What can hang from each mark:
J_207: J_576 J_736
J_576: J_221
J_991: J_247 J_736
J_221: J_394 J_576 J_740
J_394: J_247
J_740: J_221 J_247
J_247: J_394 J_740
J_736: J_221 J_740

Known rows, with every way that one mark hangs from another:
(J_207 (J_576 J_221)): [-3.61  1.48  1.19 -1.89 -0.98 -0.84  4.60  0.03 -1.31  6.79  0.02  1.08
  5.51 -1.27  2.17  0.87 -0.75  0.25  0.26 -2.29 -2.55  0.16 -0.97  1.93
  0.19  1.05  2.69 -0.26]
(J_576 (J_221 J_394 J_740)): [-2.05 -0.22  1.10  2.60 -0.05  1.63  4.60 -1.78  2.22  5.34 -1.48 -0.57
  3.05 -0.51  0.99  3.12 -4.69  1.85 -3.60 -1.05 -5.86 -1.06 -0.44  2.22
 -1.68 -1.12  1.46 -0.18]
(J_991 (J_247 (J_740 (J_221 J_394 J_576)))): [-2.09 -4.02 -2.34  0.32  1.16  2.96  7.41  2.33  2.45  0.51  2.42 -1.03
  5.00 -3.05 -3.19 -0.53 -2.17  1.07 -3.69  0.44 -3.65 -4.12  1.45  4.27
 -3.39  1.66  0.63  1.28]
(J_991 (J_247 J_394) J_736): [ 0.72 -2.35 -4.26 -1.13 -2.25  1.47  2.87  0.69  2.02 -1.18  1.07 -1.20
  2.81  0.01 -2.69 -3.14  2.49  0.23 -2.60  3.06  1.73 -6.65 -0.15  3.47
 -3.54 -0.37  1.09  0.91]
(J_207 (J_736 J_221 J_740)): [-0.55 -4.39 -2.45 -0.74  2.00  2.31  3.21 -3.02  0.92  3.01  1.08  3.21
 -2.13 -1.75 -2.23 -1.31 -1.25 -0.54 -3.01  0.35 -0.06  4.50 -1.30  3.21
  0.32 -1.95  0.26 -1.42]
(J_221 J_394): [-2.05  0.12  0.60  1.56 -0.86  1.00  2.64 -0.74  1.90  0.80 -0.69 -0.37
  2.70 -0.64 -0.41  0.18 -1.99  0.43 -2.82  0.19 -2.61 -1.82  1.20  1.35
 -1.24 -0.07  0.39  0.18]
(J_991 J_247): [-0.16 -0.48 -1.48 -1.53 -0.12  1.54  2.40  0.55  1.30 -0.21  0.71 -0.40
  3.47 -0.22 -0.16 -1.15  0.39  0.51 -3.14  1.28  1.59 -3.58  0.52  3.03
 -1.62 -0.97  0.72  0.47]
(J_991 (J_736 J_221)): [-0.37 -0.40 -2.12 -3.25 -0.18  1.35  0.87  1.10  2.16  2.41  1.71  3.00
  0.06  1.07 -1.23 -0.35  0.70 -0.48 -2.93  0.33  0.02  1.75 -0.08  2.89
 -2.66 -0.86  0.13 -0.26]
(J_576 (J_221 (J_740 J_247))): [-1.78  0.40 -1.06 -0.80  1.03 -0.68  3.86 -0.27  1.21  6.47 -0.12  1.03
  5.84 -0.78  0.71  1.39 -2.77  0.48 -2.20 -0.73 -2.58 -1.61 -0.88  3.42
 -1.00 -0.63  2.40 -0.47]
(J_740 (J_221 J_394) J_247): [-1.92  0.22  0.11 -0.32  0.49 -1.08  4.29  1.34  3.61  0.74  1.43  1.96
  6.26 -1.70 -1.46 -0.43 -3.67  0.45 -2.36  0.88 -3.91 -2.92  1.46  2.64
 -0.68  0.27  2.21 -0.92]
(J_394 (J_247 J_740)): [-1.72 -1.00 -3.05 -2.99  1.32 -0.24  3.16 -1.73  0.05 -1.17  1.13 -2.55
  4.27 -1.18 -1.66 -2.66  1.81 -0.46 -0.57  0.90  2.34 -2.52 -1.02  2.66
 -0.07  0.96  0.26  3.67]
(J_394 (J_247 (J_740 (J_221 J_576)))): [-2.80 -2.40 -2.71 -3.41  0.96  0.48  5.34  1.39  0.91 -0.36  2.58 -2.22
  6.10 -3.46 -2.62 -2.03 -0.75 -0.29 -1.25 -0.73 -0.38 -0.62  0.33  4.33
 -1.19  2.96  0.15  3.39]
(J_736 (J_221 J_394 J_576) J_740): [-2.19 -4.25 -1.46  3.36  0.68  3.66  4.86  0.18  3.47  4.25 -1.65  2.94
  0.60 -2.39 -2.96 -0.83 -4.00 -0.27 -6.12 -0.12 -1.97  4.05  1.04  2.53
 -2.45  1.41 -0.77  0.24]
(J_247 J_394 J_740): [-4.60 -2.68 -5.21 -1.00  1.51 -0.27  4.16 -2.37 -2.14 -0.14  0.79 -4.35
  3.98 -2.27 -4.03 -4.17  2.45  0.51  0.05  1.27 -0.26 -2.31 -2.41  1.40
 -2.92  2.49 -0.04  2.07]
(J_736 J_740): [-2.39 -2.09 -1.69 -0.70  0.54  0.89  2.91 -1.94  0.16  1.94 -0.45  0.17
  0.17 -1.92 -1.27 -2.74 -0.28  0.67 -3.30 -0.38  0.59  0.97 -1.03  1.95
 -0.81  0.33 -0.76  0.31]
(J_394 (J_247 (J_740 J_221))): [-2.18 -1.16 -3.09 -4.55  2.20 -0.72  4.25 -0.88  0.85 -2.28  3.22 -2.12
  4.94 -2.27 -1.94 -2.90  0.20  0.31 -0.58  0.45  0.45 -1.57 -1.24  3.15
 -0.29  1.43  0.83  3.09]
(J_576 J_221): [-2.26  2.09  0.51 -1.59  0.18 -0.84  2.62  0.52 -0.29  4.07 -0.57 -0.46
  3.85  0.20  0.39  0.91 -0.47  1.23 -1.84 -1.23 -1.86 -0.01 -1.37  1.45
 -0.76  1.47  2.06 -1.29]
(J_740 J_221 J_247): [-2.68  0.57 -1.10 -3.43  1.19 -1.64  3.06  1.82  1.64  0.82  2.67  1.71
  6.55 -1.89 -1.28 -1.37 -1.69  0.23 -1.29  0.22 -1.55 -1.31  0.57  2.87
 -0.85  0.52  1.68 -0.84]
(J_576 (J_221 (J_740 (J_247 J_394)))): [-2.63 -1.18 -3.21  0.66  0.68 -0.83  4.77 -1.67  0.71  4.69 -0.94 -1.30
  7.45 -1.36 -1.26 -0.83 -2.24  0.59 -1.66  0.89 -2.42 -3.05 -2.21  3.19
 -1.81  0.93  2.47  0.01]
(J_247 J_740): [-3.70 -1.09 -2.83 -2.50  2.10  0.27  3.15 -1.03 -1.98  1.42  1.58 -2.25
  2.48 -1.37 -1.89 -1.82  1.72  0.30 -0.80 -0.22 -0.42 -1.00 -1.21  1.87
 -2.08  1.05 -0.24  1.59]

Rows:
[-1.29 -1.18  0.62  0.58 -1.85  1.01  4.88  1.92  4.53 -0.96  0.41 -0.17
  6.17 -2.78 -1.34 -0.07 -4.20 -0.18 -3.18 -0.16 -2.70 -1.86  2.83  3.86
 -0.25  1.54  0.78  2.21]	(J_740 (J_221 (J_394 J_247) J_576))
[-0.76 -5.56 -3.23  0.03  1.22  1.55  4.59  0.34  1.91  5.40  0.51  5.17
  1.68 -3.41 -3.43 -1.15 -2.28 -2.65 -3.60  0.06  0.04  3.21  0.71  4.67
 -0.26 -0.48  0.75 -1.36]	(J_207 (J_736 (J_221 J_576) (J_740 J_247)))
[-1.31 -2.70  1.18  2.55 -1.02  0.89  7.40 -2.70  1.69  9.00  0.53  3.36
  5.98 -2.67  1.91  3.92 -4.99 -1.07  0.02 -0.96 -6.79 -3.45  0.64  4.59
  1.44 -3.86  4.03 -0.75]	(J_207 (J_576 (J_221 J_394 (J_740 J_247))) J_736)
[-3.43 -1.36  1.04  1.17 -1.03  1.48  4.89  2.45  2.81  1.83  0.80  0.26
  4.65 -3.20 -1.52  1.14 -4.32  0.74 -3.45 -1.20 -5.55 -0.14  2.64  3.31
 -2.52  1.55  0.16 -0.15]	(J_740 (J_221 J_394 J_576))
[-1.08 -2.59 -2.04 -3.15  0.04  0.51  3.52  0.19  1.82  1.47  2.59  1.95
 -1.03 -2.40 -1.65 -2.28 -0.30  1.12 -3.56 -0.50 -1.38  0.03 -0.67  3.29
 -1.66 -0.28  0.06 -0.54]	(J_991 (J_736 (J_740 J_221)))
[-3.18 -5.92 -3.64 -0.78  0.07 -0.61  7.77 -2.99 -0.20  3.24  2.81  2.53
  5.26 -5.84 -2.52 -4.22 -1.41 -1.22  1.00  1.17 -2.38 -1.82 -1.18  4.34
  1.40 -0.47  2.98 -0.58]	(J_207 J_576 (J_736 (J_740 J_221 (J_247 J_394))))
[ 0.66 -3.08 -4.07 -2.47  1.12  0.37  2.74  0.89  3.39  3.57  1.13  5.82
  0.39 -0.36 -2.78 -3.04  0.05 -1.23 -4.45  1.45  1.91  0.64 -0.58  3.47
 -1.58 -0.61  0.92 -0.62]	(J_991 (J_736 J_221 (J_740 J_247)))
[-0.26 -1.79 -0.58  2.16 -1.09  2.51  3.43 -3.43  3.93 -0.30 -0.91 -1.26
  3.55 -1.29  0.49  0.78 -4.18 -0.20 -3.24  0.98 -1.46 -2.94  1.06  3.62
 -0.02 -2.65  0.24  3.92]	(J_221 (J_394 J_247) J_740)
[-1.17 -5.08 -2.67 -1.35  1.35  0.77  5.37 -2.39  0.61  6.39  1.53  6.69
  2.20 -3.17 -0.99 -1.74 -1.86 -2.60 -0.92  0.46  0.15  2.47 -0.62  4.19
  1.97 -2.38  2.32 -0.78]	(J_207 J_576 (J_736 J_221 (J_740 J_247)))
[-0.63 -0.07  0.48 -0.60 -0.61  0.11  3.76 -0.43  4.48 -2.84  0.94 -0.12
  5.04 -1.45 -0.46 -0.60 -3.48  0.77 -2.33  1.07 -2.01 -2.39  1.20  2.87
  0.66  0.28  1.68  1.76]	(J_740 (J_221 (J_394 J_247)))
[ 2.07 -5.81 -3.00  2.24 -1.26  5.13  5.19  2.22  5.96  3.10 -0.13  4.73
 -0.66 -0.89 -3.22 -0.76 -2.25 -0.46 -7.84  1.68 -0.02 -1.32  1.91  4.44
 -3.54 -0.80 -0.28  0.61]	(J_991 J_247 (J_736 (J_221 J_394 J_576) J_740))
[-1.67 -2.91  0.47  1.10 -0.85  2.32  4.92 -2.46  1.50  4.72  1.20  4.26
  2.02 -1.74  0.27  1.81 -3.11 -1.65 -0.53 -0.10 -3.98  1.74  0.90  3.24
  0.75 -3.04  2.20 -0.47]	(J_207 J_576 (J_736 (J_221 J_394)))
[-1.51 -4.22 -1.22 -1.63  1.37  1.04  4.73 -2.41  0.23  1.49  3.02  1.27
 -0.45 -3.91 -1.48 -1.18 -1.85  0.47 -2.04 -0.73 -2.59  1.84 -0.79  3.99
  0.57 -1.58  0.65 -1.64]	(J_207 (J_736 (J_740 J_221)))
[-1.10 -1.38 -1.97 -0.03  0.64  0.56  4.38 -2.15  2.43 -1.75  0.11 -2.13
  4.19 -0.95 -2.04 -1.53 -0.27 -0.18 -1.53  1.43  0.17 -4.05 -0.29  2.10
  0.08  0.82  0.75  3.96]	(J_221 (J_394 (J_247 J_740)))
[-3.04 -3.07 -2.19  0.21  0.82  3.89  3.28  0.11  1.44  5.31  0.35  1.20
  2.20 -1.63 -0.93  1.10 -4.11 -0.56 -4.05 -1.44 -2.33  5.09  0.90  4.53
 -3.72 -0.89 -1.60  1.53]	(J_736 (J_221 J_576 J_740))
[-1.28 -3.88 -0.39  1.75 -0.78  1.98  6.26 -0.13  4.83 -0.31 -0.08  0.65
  3.70 -4.17 -2.17 -1.77 -4.63  0.19 -4.85  0.02 -1.45 -0.39  1.47  3.88
  0.20  1.79  0.16  2.26]	(J_736 (J_740 (J_221 (J_394 J_247) J_576)))
[-2.86 -3.24 -2.26 -1.33  1.05 -0.01  5.50  2.54  1.79  3.54  1.34  2.50
  4.73 -4.62 -2.63 -2.71 -2.99 -0.32 -3.78 -0.85 -1.45  0.65  1.15  4.10
 -1.01  2.30  0.39 -0.60]	(J_736 (J_740 (J_221 J_576) J_247))
[-3.43 -0.78 -3.51 -1.82  0.74 -2.12  3.92  0.62  1.25 -0.38  2.08 -0.41
  7.93 -2.56 -3.21 -3.90 -0.95  0.33 -0.40  1.80 -1.43 -2.76 -0.80  2.67
 -1.74  2.18  2.14 -0.52]	(J_740 J_221 (J_247 J_394))
[ 0.32  1.62  1.53  0.92 -1.38 -0.48  3.75 -0.65  3.86  1.10 -1.71 -0.58
  5.56  0.29  0.15  1.01 -2.51  0.53 -2.73  0.50 -1.07 -3.23 -0.08  1.71
  1.17  1.38  3.05  0.93]	(J_576 (J_221 (J_394 J_247)))
[ 2.30 -4.15 -2.69  1.04 -0.40  5.19  3.78 -0.36  5.82  2.12  1.51  3.10
  0.01  1.08 -0.79  1.74 -3.04  0.11 -6.37  2.39 -1.80 -2.80  0.98  5.06
 -3.73 -4.50  0.34  1.22]	(J_991 J_247 (J_736 (J_221 J_394 J_740)))
[-0.22 -4.07 -6.62 -1.95  0.16  1.57  4.66 -0.13  0.35 -0.86  2.28 -2.96
  2.67 -0.55 -4.32 -4.14  4.19  0.42 -1.78  3.12  1.58 -7.65 -1.54  3.49
 -4.19  0.37  0.69  1.98]	(J_991 (J_247 J_394 J_740) J_736)
[-2.37 -2.79 -0.86  3.36 -1.05  2.15  5.06  0.62  3.36  4.69 -1.02  0.99
  5.87 -2.84 -0.85  1.97 -5.35 -1.11 -4.02 -0.19 -4.42 -2.63  3.18  4.40
 -2.42 -1.06 -0.17  1.50]	(J_221 J_394 J_576 (J_740 J_247))
[ 0.65 -5.27 -5.05 -1.48 -0.33  1.88  5.41 -0.09  2.82 -1.24  2.70  0.09
  1.37 -2.47 -3.56 -5.15  0.83  1.54 -4.29  2.79  0.58 -4.74 -1.39  4.23
 -3.03  0.38  1.30  0.45]	(J_991 (J_247 J_394) (J_736 (J_740 J_221)))
[-1.48 -5.51 -5.91 -2.34 -0.30  2.19  6.82  2.96  1.06 -0.05  3.86 -2.25
  4.73 -2.94 -5.07 -3.48  1.94  0.59 -2.23  1.60 -1.45 -5.79 -0.23  5.28
 -5.40  2.26  0.58  1.56]	(J_991 (J_247 J_394 (J_740 (J_221 J_576))) J_736)
[-2.07 -2.60 -1.84  1.37 -0.54  1.48  5.44  0.15  2.26  0.26 -0.42 -2.27
  5.31 -2.25 -2.83 -0.94 -1.09 -1.21 -2.35  0.13 -0.82 -3.54  1.52  2.89
 -1.05  2.11 -0.22  4.21]	(J_221 (J_394 (J_247 J_740)) J_576)
[-1.47 -7.21 -5.48  1.89  0.87  1.42  5.57 -0.88  1.72  3.89 -0.01  3.02
  3.36 -3.99 -5.35 -3.50 -1.76 -2.27 -2.93  1.83  0.25  1.77 -0.17  4.39
 -1.02  0.78  1.13 -1.07]	(J_207 (J_736 (J_221 J_576) (J_740 (J_247 J_394))))
[-1.13 -3.34 -2.64 -0.86 -0.83  3.92  2.74  1.48  2.63  5.89  1.38  2.65
  0.45 -0.82 -0.99  1.54 -2.76 -0.98 -4.41 -1.37 -2.70  3.02  1.59  5.17
 -4.53 -2.03 -1.53  1.41]	(J_991 (J_736 (J_221 J_576 J_740)))
